Each row was made from one small tree. The marks that hang from a mark follow it in brackets, in alphabetical order. Every link used is in the known rows. Write each row's tree.
Known rows:
tutoruk(rupig(bami(soru) bugabut(mafes(nibev)) sude)): -1.36 -3.17 +2.10 +6.19 +0.82 +1.21 +3.56 +0.00 +5.61 +0.05 -6.61 +2.89
 +0.79 -0.90 +3.60 +2.08 -0.33 +0.09 -0.02 -0.26 +2.73 -1.26 +0.13 -0.88
 -3.04 +3.67 -1.73 -2.74
sude(mafes(nibev)): -0.87 -0.03 +3.63 +0.75 -0.51 +2.17 -0.55 +0.70 +1.25 +1.88 -2.64 -0.87
 -1.12 -2.53 +4.65 -1.99 -1.44 -0.41 +0.59 -1.22 +3.07 +0.15 +0.55 -0.97
 +1.77 +0.45 -0.76 -0.07
nibev(mafes(sude(rupig))): +0.67 -2.31 -0.25 +2.98 -2.82 +3.39 -1.30 -0.58 -1.82 -1.05 -1.76 -2.81
 -3.17 +0.85 +1.14 +0.86 -3.76 +2.59 -2.48 -1.64 -0.71 -1.37 +2.62 +2.02
 -0.38 +1.10 +0.86 -1.86
soru(bami(rupig(bugabut(mafes(nibev))))): -0.72 -2.37 +3.54 +2.88 +0.60 +2.04 +1.15 +1.72 +3.44 +0.97 -5.17 -0.77
 -0.58 -0.76 +2.12 -0.69 -0.12 +0.80 +0.35 -1.79 +2.68 -4.46 +0.24 -2.55
 -1.19 +0.20 -2.63 -2.25
bami(rupig(bugabut sude(mafes)) soru): -1.80 -1.94 +2.18 +6.50 +0.51 +2.15 +0.66 +1.36 +3.66 -2.82 -4.48 +0.18
 +1.33 +0.07 +1.88 +5.09 +1.26 -2.88 +0.26 -3.38 +0.36 -2.83 +2.06 +0.30
 -2.10 +2.29 -4.36 -0.73
logesoz(sude(mafes(bugabut nibev) rupig(bami(soru)))): +0.39 -1.07 +0.42 +4.28 -0.61 +2.68 -0.40 -1.57 +3.12 +0.88 -5.55 -2.25
 -3.86 -0.14 +2.52 -0.43 -2.07 -1.64 -2.76 -3.47 -0.85 +1.41 +1.16 +0.51
 -2.11 -0.30 +1.05 -2.00
mafes(bugabut nibev sude): -0.33 -4.74 -0.41 +2.90 +1.81 +4.37 +0.77 -1.11 +0.20 +2.71 -1.37 -2.31
 -4.03 -1.55 +2.38 -1.59 -3.46 +1.36 -1.83 -4.28 +2.58 +1.62 +1.56 +0.39
 -0.52 +0.42 -0.92 -1.36
tutoruk(rupig(bami(soru) bugabut(mafes(nibev)))): -1.59 -2.59 +1.58 +4.35 +1.13 +1.44 +2.84 -0.31 +5.26 -0.19 -6.11 +0.93
 +0.84 -1.83 +3.73 +0.24 +0.09 -0.59 +0.36 +0.35 +2.62 -0.78 -0.35 -1.09
 -2.54 +1.76 -0.72 -2.42
sude(mafes(bugabut nibev) rupig(bami)): -0.15 -0.25 +1.36 +3.92 -0.49 +2.02 -1.29 -0.82 +3.20 +2.14 -4.76 -1.76
 -2.50 -0.49 +4.27 -2.64 -2.07 -0.66 -0.75 -1.60 +0.60 +1.32 +1.24 -0.74
 +0.02 -1.57 +0.81 -0.97
rupig(bami(soru) bugabut sude(mafes)): -1.54 +1.05 +3.63 +8.21 -1.43 -0.25 +1.15 -0.08 +4.89 -1.55 -5.53 +1.05
 -0.56 +0.55 +3.29 +4.71 +0.96 -1.11 -0.24 -1.29 +0.40 -0.21 +0.92 +2.35
 -2.35 +3.70 -2.51 -1.13
tutoruk(rupig(bami(soru) bugabut)): -1.54 -2.80 +0.11 +4.49 +0.14 +0.97 +1.82 -1.26 +3.83 -1.67 -4.61 +0.17
 +1.14 -0.30 +1.99 +1.14 +0.31 -0.03 +1.03 +0.43 -0.56 -0.54 -0.69 -0.57
 -3.15 +2.86 -1.47 -2.02
bugabut(mafes(nibev sude) rupig(bami(soru))): +0.17 -0.65 +0.47 +4.05 +0.24 +3.74 +0.86 +0.45 +3.25 +0.65 -4.97 -0.93
 -4.66 -1.13 +2.76 -0.19 -1.00 +0.17 -2.89 -1.20 +4.96 +1.81 -0.07 -0.14
 -2.09 -2.56 +0.52 -1.53
soru(bami(rupig(bugabut(mafes(nibev)) sude))): -0.35 -2.89 +3.68 +4.70 +0.32 +2.03 +1.73 +1.97 +3.65 +1.19 -5.69 +0.90
 -0.46 -0.06 +1.74 +1.02 -0.40 +1.50 -0.06 -2.29 +2.70 -4.85 +0.50 -2.34
 -1.78 +1.92 -3.55 -2.45
rupig(bugabut): -0.75 -1.33 +1.48 +3.40 -0.49 +0.69 +0.01 -0.13 +1.01 -0.32 -1.52 -0.44
 -0.41 -0.33 +2.61 +1.93 -1.30 +0.42 +1.68 -1.91 -0.62 -1.65 +0.71 +1.66
 -0.27 +3.11 -1.92 -1.42
bugabut(mafes): -0.16 -0.22 +1.97 +1.56 +0.25 +1.84 +0.32 +2.11 +1.59 -0.80 -2.80 -0.51
 -1.62 -0.61 +3.64 -0.52 -1.13 +0.70 +0.79 -0.35 +1.51 -1.03 +1.54 +0.84
 +0.42 -0.55 +0.66 -0.37
sude(mafes(bugabut nibev) rupig(bami(soru))): +0.23 -0.81 +1.27 +4.77 +0.10 +2.62 -0.75 -0.93 +4.41 +1.44 -5.21 -2.08
 -1.53 -1.40 +3.02 -1.75 -0.55 -2.25 -1.48 -1.88 +1.06 +1.76 +0.96 +0.05
 -0.66 -2.27 +0.67 -0.50
rupig(bugabut(mafes(nibev)) sude): -0.48 -1.83 +3.56 +5.23 +0.06 +1.15 +1.77 +1.50 +3.10 +1.56 -3.79 +2.61
 -0.68 -1.20 +4.21 +3.06 -1.86 +0.38 +0.65 -2.52 +3.06 -2.42 +1.45 +1.18
 -0.07 +4.04 -2.24 -2.43
sude(rupig(bami)): +1.55 -0.50 -0.29 +3.27 -1.74 +0.57 -0.78 -0.54 +1.96 +0.58 -2.78 -0.96
 -1.19 +1.94 +2.00 -1.69 -1.77 +1.90 +0.44 +0.37 -1.47 +0.59 +0.06 +0.11
 -0.76 -0.02 +0.49 -0.37
bami(rupig(bugabut(mafes(nibev)) sude)): -0.85 -2.75 +2.38 +5.25 +0.88 +1.86 +1.71 +1.89 +3.40 +0.27 -4.51 +1.56
 +0.82 +0.23 +3.79 +2.82 -1.28 -0.14 +0.96 -3.41 +2.51 -3.43 +1.95 -0.98
 -1.21 +2.78 -3.81 -1.95
mafes(bugabut sude(rupig)): +0.42 -4.49 -2.83 +4.05 +0.86 +4.02 -0.89 -0.31 -0.43 +0.03 -1.34 -2.69
 -4.67 +0.72 +0.43 -0.18 -3.53 +1.19 -1.90 -3.13 -1.28 +0.36 +2.58 +1.87
 -1.37 -0.96 +0.54 -1.70
mafes(nibev sude(rupig)): +1.16 -4.35 -0.45 +1.86 -0.01 +3.70 -0.02 -0.18 -0.51 +3.34 -1.33 -1.21
 -3.42 -0.78 +1.57 -1.80 -3.93 +1.98 -1.53 -2.27 +2.71 +0.70 +0.56 -0.10
 +0.14 +0.36 -0.24 -1.43
tutoruk(rupig(bami bugabut)): -1.88 -1.97 +0.27 +4.02 -0.39 +0.23 +1.37 -1.09 +2.84 -1.00 -4.02 +0.46
 +0.06 +0.49 +3.07 +0.27 -1.28 +1.63 +1.68 +0.71 -1.04 -1.08 -0.19 -1.23
 -2.46 +3.47 -1.32 -2.30

Which tree is each row?
-1.32 -1.12 +2.49 +2.06 +0.74 +3.17 -0.73 -0.02 +1.91 +1.55 -2.93 -1.73
 -1.98 -2.82 +4.49 -1.82 -1.68 -1.28 +0.00 -2.66 +2.00 +0.47 +1.61 -0.39
 +1.33 -0.37 -0.42 -0.58 | sude(mafes(bugabut nibev))
-1.15 +0.53 +3.38 +4.92 -0.25 -0.39 +1.77 -0.14 +4.62 +1.65 -5.17 +0.35
 -0.90 -0.52 +5.60 +0.01 -1.00 +0.82 +0.87 -0.84 +3.03 -0.35 +0.28 +0.67
 -1.07 +1.97 -1.13 -1.84 | rupig(bami bugabut(mafes(nibev)))
-1.92 +0.45 +1.67 +6.30 -0.34 +0.01 +1.48 +0.13 +3.25 -0.97 -5.01 -0.81
 -3.79 +1.01 +4.12 +2.03 -1.53 +1.87 -0.66 -0.87 +1.53 -0.02 +1.34 +2.55
 -2.80 +1.46 -0.39 -2.09 | rupig(bami bugabut(mafes(sude)))
+0.83 -0.38 -0.29 +6.51 -2.57 +3.53 -0.94 -1.72 +2.44 -2.14 -4.04 -1.41
 -1.57 +1.00 +1.18 +3.22 -1.00 +0.51 -2.72 -2.51 -1.71 -0.48 +2.25 +1.61
 -1.93 +0.85 -0.47 -1.63 | nibev(mafes(bugabut(rupig(bami(soru) sude))))
+0.49 -0.30 +1.40 +0.96 +0.02 +3.46 -0.72 +1.83 +1.45 +1.16 -2.91 +0.31
 -2.48 -2.03 +3.70 -0.99 -1.89 +0.06 +0.06 -1.14 +3.59 -0.82 +0.34 -1.17
 +1.08 -1.87 +0.51 -1.42 | bugabut(mafes(nibev) rupig)
-1.48 -1.34 +2.52 +6.44 +0.75 +1.32 +2.78 -0.41 +4.76 +0.65 -5.70 -0.80
 -2.59 -1.18 +3.73 +1.55 -0.35 -0.07 -1.75 -1.82 +4.27 +0.83 +0.52 +2.05
 -2.74 +1.05 -1.12 -1.92 | rupig(bami(soru) bugabut(mafes(nibev sude)))
-1.68 -2.44 +1.26 +4.65 +0.26 +2.20 +1.35 -0.49 +3.69 +0.84 -5.66 +1.53
 -1.22 -0.40 +4.43 -0.94 -2.14 +1.04 -0.26 -0.42 +1.36 +0.34 +0.82 -2.70
 -1.72 +2.48 -0.95 -1.86 | tutoruk(rupig(bami sude(mafes(bugabut nibev))))
+0.61 -0.87 -1.73 +4.76 +0.10 +3.09 -1.10 -1.08 +2.98 -1.36 -3.23 -1.84
 -2.25 +0.10 +1.17 +0.36 +0.02 -0.71 -0.87 -2.05 -1.42 +1.60 +0.37 +0.44
 -1.99 -1.94 -0.26 -0.60 | mafes(bugabut(rupig(bami(soru))))
-1.45 -2.71 +0.41 +6.17 -0.77 +0.15 +1.85 -0.69 +3.14 -0.71 -4.49 +2.60
 +0.25 +1.53 +2.83 +2.06 -1.64 +2.33 +1.30 +0.28 -0.96 -1.66 +0.09 -0.98
 -2.98 +5.43 -2.27 -2.75 | tutoruk(rupig(bami bugabut sude))
-0.14 -0.90 +1.89 +8.10 -1.16 -0.21 +1.92 -0.85 +4.62 -0.71 -4.38 +1.49
 +0.28 +1.46 +2.00 +4.38 +0.91 +0.36 +0.09 -1.62 -0.28 -0.09 +0.04 +2.32
 -2.91 +4.50 -3.13 -1.23 | rupig(bami(soru) bugabut sude)
-0.23 -0.59 +2.81 +6.63 -0.03 +2.05 +1.25 -0.75 +5.23 +1.23 -5.64 +0.17
 -1.26 -0.77 +3.68 +0.53 +0.36 -1.12 -1.57 -2.22 +2.24 +1.95 +1.13 +0.31
 -1.40 +1.06 -1.45 -0.12 | rupig(bami(soru) sude(mafes(bugabut nibev)))
+0.20 +1.03 +1.57 +3.88 -1.58 +1.22 -1.22 +0.21 +3.26 -1.09 -4.66 -1.70
 -1.11 +0.23 +2.53 -0.41 +0.31 -1.40 -0.68 +0.43 -0.31 +0.97 +0.50 +0.77
 -1.01 -1.80 +0.90 +0.23 | sude(mafes rupig(bami(soru)))
-0.85 +0.85 +3.04 +4.61 -1.74 +0.15 -0.81 -0.63 +3.48 +1.99 -4.93 -0.35
 -1.32 -0.45 +4.74 -0.37 -1.86 -0.71 +0.28 -0.97 +1.26 -0.39 +0.21 +0.12
 -0.25 +1.07 -0.35 -2.00 | sude(mafes(nibev) rupig(bami bugabut))
-2.09 -1.00 +2.32 +5.82 -0.29 +1.45 +0.13 +1.58 +2.46 -2.10 -4.03 +0.60
 +0.27 +1.03 +3.21 +4.06 -0.86 -0.84 +1.23 -2.94 -0.28 -3.33 +2.40 -0.44
 -1.19 +3.28 -4.15 -1.38 | bami(rupig(bugabut sude(mafes)))
-1.47 -2.47 +0.47 +5.80 +0.49 +2.51 +1.33 -0.27 +4.33 -1.98 -5.70 +0.85
 -0.68 -0.12 +2.46 +0.93 -0.09 -0.58 -0.72 -0.13 -0.32 +0.36 +1.31 -1.04
 -2.88 +1.53 -0.81 -1.19 | tutoruk(rupig(bami(soru) sude(mafes(bugabut))))
-2.37 -2.82 +0.83 +2.55 +1.10 +1.66 +1.32 +1.20 +1.97 -2.06 -3.71 +0.89
 -0.07 -1.25 +3.33 +1.30 -1.64 +0.25 +1.76 +0.23 +0.31 -3.16 +1.21 -0.49
 -1.31 +2.37 -0.38 -2.95 | tutoruk(rupig(bugabut(mafes)))
+0.58 -0.93 +1.78 +5.39 -0.29 +0.84 +0.98 +0.02 +5.02 +1.09 -5.49 -0.16
 -0.09 -0.55 +2.90 +0.73 -0.32 -1.02 -0.32 -0.96 +1.76 -0.54 +0.19 +1.47
 -1.70 +0.03 -0.05 -1.67 | sude(rupig(bami(soru) bugabut(mafes(nibev))))
-0.93 -1.02 +2.60 +5.78 -0.25 +0.65 +1.23 +1.95 +2.54 -0.90 -3.63 +2.24
 -1.01 +0.16 +3.43 +4.44 -1.22 +0.63 +0.95 -1.94 +0.80 -2.95 +2.04 +2.47
 -0.86 +3.84 -1.67 -2.06 | rupig(bugabut(mafes) sude)
+1.10 -2.59 -1.32 +4.66 -0.59 +2.35 +0.22 -0.57 +1.45 -0.17 -3.10 -2.18
 -3.38 +1.36 +0.47 -0.10 -1.42 +1.42 -2.24 -0.95 +0.16 +1.88 +0.53 +1.62
 -2.44 -0.78 +0.24 -0.45 | mafes(sude(rupig(bami(soru))))
-1.69 -2.32 +2.30 +3.82 +0.98 +2.10 +1.46 +0.85 +1.65 +1.07 -3.30 -0.29
 -3.26 -1.71 +4.03 +1.35 -2.57 +0.69 -0.50 -2.75 +3.75 -1.25 +1.42 +1.67
 -0.70 +1.93 -1.04 -2.59 | rupig(bugabut(mafes(nibev sude)))
-1.53 -2.53 +2.04 +5.72 +0.14 +0.72 +2.93 +0.22 +4.61 +0.74 -6.15 +3.26
 -0.02 -0.12 +4.62 +1.23 -1.83 +1.67 +0.52 +0.08 +2.44 -1.72 +0.33 -1.53
 -2.44 +4.46 -1.40 -3.24 | tutoruk(rupig(bami bugabut(mafes(nibev)) sude))
-1.97 -3.28 +1.45 +4.12 +1.74 +2.87 +1.42 +1.37 +2.31 -0.06 -3.96 -1.22
 -1.30 -0.57 +3.79 +1.42 -1.96 +0.06 -0.09 -3.54 +3.45 -2.29 +2.20 -0.61
 -1.52 +0.83 -2.91 -2.19 | bami(rupig(bugabut(mafes(nibev sude))))
+0.36 -3.15 -1.36 +4.39 -1.66 +4.49 -1.52 -1.41 -1.33 -1.29 -2.07 -3.73
 -3.76 +0.67 +0.89 +1.02 -4.20 +2.01 -3.08 -3.11 -1.73 -1.07 +3.66 +2.33
 -1.03 +0.32 +1.23 -2.24 | nibev(mafes(bugabut sude(rupig)))
+0.29 +1.01 +2.08 +5.12 -1.52 +2.43 -0.27 +0.27 +3.71 +0.50 -4.83 +1.18
 -1.86 -0.37 +3.01 +1.37 +0.06 -0.76 -1.35 -1.16 +2.45 +1.31 -0.38 -1.00
 -1.01 +0.24 -1.42 -0.72 | bugabut(rupig(bami(soru) sude(mafes(nibev))))
+1.03 -4.44 -1.56 +5.28 +1.20 +3.99 +0.73 -2.01 +2.63 +2.70 -3.64 -2.70
 -3.66 -0.44 +1.16 -1.51 -2.34 +0.45 -3.26 -3.33 +1.72 +2.61 +1.01 +0.89
 -2.13 -1.25 +0.01 -1.32 | mafes(bugabut nibev sude(rupig(bami(soru))))
-0.59 -3.52 +2.26 +6.19 +1.67 +2.68 +2.47 +1.67 +4.72 -0.51 -5.19 +1.19
 +1.72 -0.88 +2.42 +3.89 +0.67 -2.20 -0.11 -3.78 +3.07 -2.75 +1.65 -0.03
 -1.88 +1.99 -4.00 -1.23 | bami(rupig(bugabut(mafes(nibev)) sude) soru)
+0.17 +1.25 +0.55 +3.30 -2.43 +0.80 -1.31 -0.42 +1.28 -0.67 -4.66 -1.44
 -4.56 +2.09 +3.18 -0.02 -2.86 +0.80 -1.22 -1.09 -2.69 +0.17 +1.00 +0.70
 -1.82 +0.79 +1.38 -1.91 | logesoz(sude(mafes rupig(bami)))
-0.05 -2.07 +3.95 +2.85 -0.45 +2.60 +0.41 +1.83 +2.53 +1.46 -5.08 -0.05
 -0.85 -0.23 +1.75 -1.14 -0.39 +1.32 -0.36 -1.59 +2.60 -3.04 +0.29 -3.71
 -0.70 +0.78 -3.18 -0.96 | soru(bami(rupig(sude(mafes(nibev)))))
-2.01 -1.82 +0.95 +4.96 +0.88 +0.95 +2.45 +0.17 +4.83 -2.50 -5.96 +0.51
 +0.42 -0.77 +3.24 +1.40 +0.38 -0.49 +0.67 +0.82 +0.70 -1.12 +0.31 -0.01
 -3.15 +1.40 -0.41 -2.26 | tutoruk(rupig(bami(soru) bugabut(mafes)))
-0.11 -2.88 +2.28 +5.14 -0.55 +1.37 +0.90 +1.26 +2.49 -0.42 -4.11 +0.30
 -0.21 +1.60 +0.30 +2.09 -0.02 +2.04 +0.51 -2.16 -0.43 -4.71 +0.27 -1.63
 -2.29 +2.82 -4.13 -2.05 | soru(bami(rupig(bugabut sude)))
-0.71 -0.54 +2.53 +0.87 -1.09 +2.21 -0.25 -0.16 +0.35 +1.37 -3.04 -0.94
 -3.71 -1.29 +4.01 -0.44 -2.87 +0.22 -0.76 -2.98 +1.07 -0.08 +0.84 -0.44
 +0.14 +2.24 -0.16 -1.61 | logesoz(sude(mafes(nibev)))
-0.37 -0.12 +1.90 +7.45 -1.67 -0.91 +1.30 -0.75 +3.38 +0.07 -3.92 +1.81
 -0.69 +2.23 +3.40 +3.32 -1.01 +2.21 +0.96 -1.39 -0.72 -0.72 +0.26 +1.59
 -2.24 +5.32 -2.92 -1.54 | rupig(bami bugabut sude)
-1.76 -3.17 +0.64 +5.36 +2.02 +3.20 +1.55 +1.46 +3.08 -3.09 -4.51 -1.91
 -0.72 -0.36 +1.46 +3.66 +0.44 -1.92 -0.90 -3.26 +1.87 -2.21 +2.52 +1.26
 -3.06 -0.22 -2.53 -1.50 | bami(rupig(bugabut(mafes(sude))) soru)
